Known rows, with every way that one mark hangs from another:
Z501{Z596}: -0.97  2.55  0.78  0.48  -3.20  1.37  -0.72  1.08  1.46  1.29  -0.92  0.39  0.12  1.78  1.90  6.04  3.33  1.22  0.84  -3.65  -1.02
Z8{Z471}: -2.88  3.76  -0.80  0.47  -2.86  2.57  -0.83  2.65  0.76  2.15  0.29  0.27  0.26  -0.67  -0.13  0.65  9.04  0.35  -0.93  -3.00  -1.09
Z137{Z501{Z577}}: -5.26  3.38  -0.10  -0.38  -2.11  -4.04  0.60  0.78  -1.86  1.22  -0.81  0.01  1.39  -0.05  1.42  -2.47  5.01  2.46  0.87  -3.21  -0.21
Z197{Z501{Z137 Z577 Z596}}: -1.94  0.98  -0.36  1.20  0.34  -1.59  -0.54  -1.03  0.10  -1.15  -1.01  0.89  -0.43  0.62  0.79  -0.34  0.84  1.30  1.16  0.07  -0.57
Z471{Z501{Z137 Z197 Z596}}: 1.81  -1.68  -0.88  0.81  0.09  4.02  0.44  1.17  1.92  -2.20  0.83  0.12  4.83  -2.50  0.09  6.70  -0.82  0.15  -0.37  -0.91  0.41
Z708{Z501{Z137 Z577}}: -1.82  4.04  2.68  -0.14  0.76  -2.20  -1.03  0.51  -1.04  2.13  -0.21  -0.25  -2.00  0.41  0.56  -1.67  0.05  1.06  1.95  0.57  -0.57
Z197{Z501{Z577 Z596}}: -1.70  1.39  -0.30  1.50  -2.57  -2.53  -1.38  -1.01  -0.71  0.95  -1.47  0.78  0.28  1.55  1.06  -2.06  1.85  1.40  0.98  -1.85  -0.86
Z197{Z501{Z137 Z471 Z577 Z596 Z708}}: 1.27  -2.06  -0.50  0.48  2.36  -3.05  0.20  -1.83  -0.38  -0.24  -0.39  0.36  -3.18  2.15  -0.34  -2.94  -3.25  -0.90  -0.07  3.60  0.50
Z197{Z501{Z471}}: 1.64  2.55  -0.09  1.40  -1.19  -1.26  -2.68  1.96  0.98  -0.08  -1.57  1.00  -0.29  0.22  3.31  -4.33  3.42  -1.22  0.10  1.19  -1.20
Z708{Z501}: -0.46  6.15  2.58  0.33  -2.08  -0.11  -2.51  1.94  0.49  3.67  -0.65  0.74  0.75  1.45  2.12  -0.56  2.67  0.13  1.18  -1.86  -1.66
Z137{Z501{Z197 Z471 Z577 Z596 Z708}}: 0.54  -3.42  -0.53  -1.57  -0.31  -3.31  2.43  -2.04  -2.51  -1.03  0.00  -1.15  1.42  0.37  -0.10  -2.78  -3.10  0.74  -0.50  -0.03  1.91
Z137{Z501{Z197 Z471 Z596 Z708}}: 2.06  -2.06  -0.34  -1.32  -0.76  -0.45  1.79  -0.43  -0.31  -1.73  0.00  -0.79  3.85  1.08  1.01  -0.20  -1.57  -0.27  -0.63  -0.46  1.45
Z8{Z471{Z501{Z197 Z708}}}: 1.33  -1.37  -2.66  0.56  -1.31  3.95  0.12  1.00  0.49  1.85  1.33  0.28  5.14  -1.59  -3.21  -2.59  3.86  -2.08  -2.30  -0.69  0.46
Z708{Z501{Z137 Z197 Z471 Z577}}: 1.86  -0.04  2.42  -1.05  2.23  -2.06  -0.23  0.25  -1.90  -1.52  0.28  -0.83  -1.69  -2.79  0.80  -3.52  -4.35  -0.02  0.43  3.69  0.22
Z8{Z471{Z501}}: -0.91  1.96  -2.39  1.46  -2.81  3.57  -1.05  3.69  1.74  3.81  0.85  0.48  2.93  -1.59  -0.20  2.06  7.70  -0.13  -1.56  -2.30  -0.43
Z164{Z501{Z197 Z596}}: 0.04  0.74  0.66  -0.94  -3.27  2.27  -1.72  -0.88  0.94  -2.52  -1.05  -0.14  0.25  -1.89  2.60  -1.47  0.74  0.07  0.57  -3.77  -1.83
Z8{Z471{Z501{Z137 Z197 Z577 Z708}}}: -0.73  -3.15  -2.76  0.15  1.89  2.07  1.55  -0.47  -1.21  0.22  2.18  -0.57  2.16  -2.56  -4.39  -3.70  1.01  -1.40  -1.91  2.06  1.27
Z471{Z501{Z137 Z197 Z577}}: -0.57  -1.43  -1.13  0.43  1.19  0.58  0.55  0.67  -0.52  -1.81  0.45  0.52  2.17  -3.96  -1.05  -0.05  -0.67  0.22  -0.39  0.97  -0.01
Z8{Z471{Z501{Z137 Z596}}}: -0.64  -0.21  -2.44  1.23  -0.07  4.92  0.40  2.58  2.48  1.88  1.05  0.14  3.06  -1.48  -0.78  8.23  5.21  0.73  -1.21  -1.25  0.23
Z471{Z501{Z137 Z197 Z577 Z596 Z708}}: 1.69  -4.33  -1.16  0.09  1.68  1.05  1.78  -1.72  -0.48  -0.39  1.22  -0.29  2.41  -0.44  -2.85  2.00  -4.49  -0.34  -0.36  1.06  1.14

Rows:
0.75  -3.27  -1.05  0.59  0.34  1.20  1.21  -0.41  -0.21  -2.03  0.71  0.18  2.64  -2.60  -0.85  4.57  -2.49  1.15  -0.23  0.01  0.71 -> Z471{Z501{Z137 Z197 Z577 Z596}}
2.36  -1.41  2.60  -0.76  1.60  -1.29  0.58  -0.63  -1.40  -1.51  0.64  -1.20  -1.86  -1.65  0.49  1.31  -6.19  0.85  0.47  2.50  0.60 -> Z708{Z501{Z137 Z197 Z471 Z577 Z596}}
3.11  2.11  2.71  -0.15  -1.78  -0.16  -1.48  1.68  0.79  3.50  -0.08  0.05  -1.46  2.16  3.09  4.31  -1.54  0.49  0.64  -0.70  -0.63 -> Z708{Z501{Z471 Z596}}
-0.86  0.12  -0.51  1.21  -1.46  -2.80  -0.68  -2.49  -0.99  2.20  -1.16  0.99  -0.21  4.04  -0.82  -4.87  0.12  -0.27  0.77  -0.91  -0.30 -> Z197{Z501{Z577 Z596 Z708}}
0.15  1.60  -0.15  0.85  1.41  0.93  -1.06  -1.16  1.85  0.19  -1.32  0.55  1.45  3.20  0.43  -0.87  0.81  -1.10  0.59  0.28  -0.35 -> Z197{Z501{Z137 Z596 Z708}}
-1.59  -1.21  0.53  -0.35  0.18  0.10  1.18  -1.39  -0.53  -3.57  0.47  -0.46  -0.24  -2.09  -0.86  2.88  -1.30  1.85  0.10  -0.74  0.08 -> Z501{Z137 Z197 Z577 Z596}
-0.38  -2.26  -0.20  -0.98  -1.69  -3.26  2.11  -0.48  -2.42  -2.64  0.05  -1.07  1.58  -1.71  1.50  0.05  -1.40  2.36  -0.20  -1.07  1.16 -> Z137{Z501{Z197 Z471 Z577 Z596}}
0.61  -1.07  -2.50  1.08  -2.04  3.99  0.21  1.10  1.62  5.07  1.11  0.06  2.91  1.88  -1.99  4.06  3.75  -0.82  -1.57  -1.91  0.43 -> Z8{Z471{Z501{Z596 Z708}}}
-0.64  -0.65  0.55  -0.73  2.74  -2.69  0.88  -0.05  -0.62  0.24  0.28  -0.40  -6.04  0.98  -0.73  -2.42  -1.72  -0.94  -0.11  3.31  0.52 -> Z501{Z137 Z471 Z577 Z708}
1.22  -0.63  -0.90  0.90  1.22  2.83  0.50  0.81  2.31  2.46  0.50  0.88  1.92  2.05  -0.80  6.54  -0.93  -1.06  -0.33  -0.41  0.35 -> Z471{Z501{Z137 Z596 Z708}}
1.93  -4.30  0.30  -1.05  2.21  -1.04  2.23  -2.04  -0.95  -2.67  0.75  -0.97  -2.73  -0.27  -1.38  0.53  -5.40  -0.33  -0.61  3.12  1.47 -> Z501{Z137 Z197 Z471 Z577 Z596 Z708}
-2.45  1.38  0.55  -0.23  1.75  -1.97  0.41  -0.58  -0.49  0.85  -0.04  0.26  -3.69  1.24  -1.57  -2.39  0.26  -0.33  0.73  0.95  0.01 -> Z501{Z137 Z577 Z708}
2.59  2.05  2.88  -0.45  1.14  0.47  -1.03  1.74  1.40  1.45  0.07  -0.29  -2.06  1.27  2.87  6.13  -2.53  0.34  1.05  1.67  -0.19 -> Z708{Z501{Z137 Z471 Z596}}
-0.64  -1.74  0.52  -1.20  -1.70  -1.00  -0.18  -3.49  -1.28  -1.26  -0.21  -0.83  -2.02  0.40  -0.51  -6.35  -3.19  -0.64  0.53  -2.31  -0.99 -> Z164{Z501{Z197 Z577 Z596 Z708}}
0.58  -1.97  0.40  -0.76  2.03  -2.06  1.73  -1.09  -0.25  0.32  0.35  -0.51  -5.63  2.14  -0.39  2.77  -3.67  0.26  -0.09  2.44  0.99 -> Z501{Z137 Z471 Z577 Z596 Z708}
2.23  -0.67  -0.95  0.90  -0.83  2.34  -0.28  0.55  1.00  1.13  0.42  0.57  4.55  -0.59  -1.43  -2.05  -0.20  -2.33  -0.78  -0.45  -0.05 -> Z471{Z501{Z197 Z708}}
1.02  -2.58  0.56  -1.62  -1.88  -1.96  -0.48  -1.11  -1.23  -3.26  -0.58  -0.56  -4.43  -2.33  2.29  -3.28  -3.48  0.18  -0.04  -1.16  -0.63 -> Z164{Z501{Z197 Z471 Z577 Z596}}
-1.54  -0.67  0.36  -1.09  2.10  -0.80  1.27  -1.91  -1.35  -2.34  0.22  -0.29  -0.74  -0.91  -2.27  -4.59  -1.19  -0.98  0.09  1.24  0.07 -> Z501{Z137 Z197 Z577 Z708}
4.43  -0.12  2.66  -0.93  1.37  1.69  -0.35  0.70  0.59  -1.60  0.39  -0.89  0.70  -1.18  1.85  3.65  -4.33  0.13  0.28  1.80  0.39 -> Z708{Z501{Z137 Z197 Z471 Z596}}
0.09  0.35  0.70  -0.16  0.24  3.22  0.29  -0.12  1.49  -3.79  0.25  -0.08  1.97  -1.41  0.41  5.22  0.39  0.73  0.07  -1.25  -0.19 -> Z501{Z137 Z197 Z596}
-0.13  -0.17  0.52  -0.54  -0.30  -3.55  0.11  0.16  -1.23  2.16  -0.16  0.00  -5.43  2.05  0.03  -3.62  -0.68  -1.08  -0.30  1.56  0.20 -> Z501{Z471 Z577 Z708}
-2.36  0.30  -2.72  1.59  -2.28  0.58  -0.18  2.39  -0.67  4.26  0.92  0.45  0.65  -1.52  -1.71  -0.30  5.96  0.60  -1.61  -1.33  -0.25 -> Z8{Z471{Z501{Z577}}}
-3.38  2.40  0.01  0.85  1.03  -2.20  -1.59  0.02  -0.39  -1.22  -1.68  0.99  -1.11  -0.83  0.89  -5.24  2.85  0.42  1.07  1.02  -0.87 -> Z197{Z501{Z137 Z577}}
-0.21  1.16  0.70  -0.17  0.81  1.85  0.50  -0.60  1.58  0.54  0.22  0.06  -0.80  2.79  -0.39  4.75  0.51  -0.17  0.39  -0.63  -0.06 -> Z501{Z137 Z596 Z708}
2.52  -1.10  0.49  -1.27  3.01  1.08  0.60  -0.06  0.79  -3.30  0.28  -0.51  -0.96  -1.20  -0.14  -1.84  -1.84  -2.40  -0.66  3.57  0.43 -> Z501{Z137 Z197 Z471 Z708}
-1.89  1.54  -0.53  0.57  2.45  -2.68  -1.06  -1.40  -0.75  0.32  -1.01  0.85  -1.03  1.65  -1.14  -7.83  0.77  -1.11  0.83  2.11  -0.52 -> Z197{Z501{Z137 Z577 Z708}}
-1.98  2.78  1.08  -0.82  -0.18  1.77  -1.49  0.14  2.28  -1.30  -0.85  -0.25  -2.61  -0.40  2.44  2.37  1.45  0.49  1.21  -2.75  -2.05 -> Z164{Z501{Z137 Z596}}
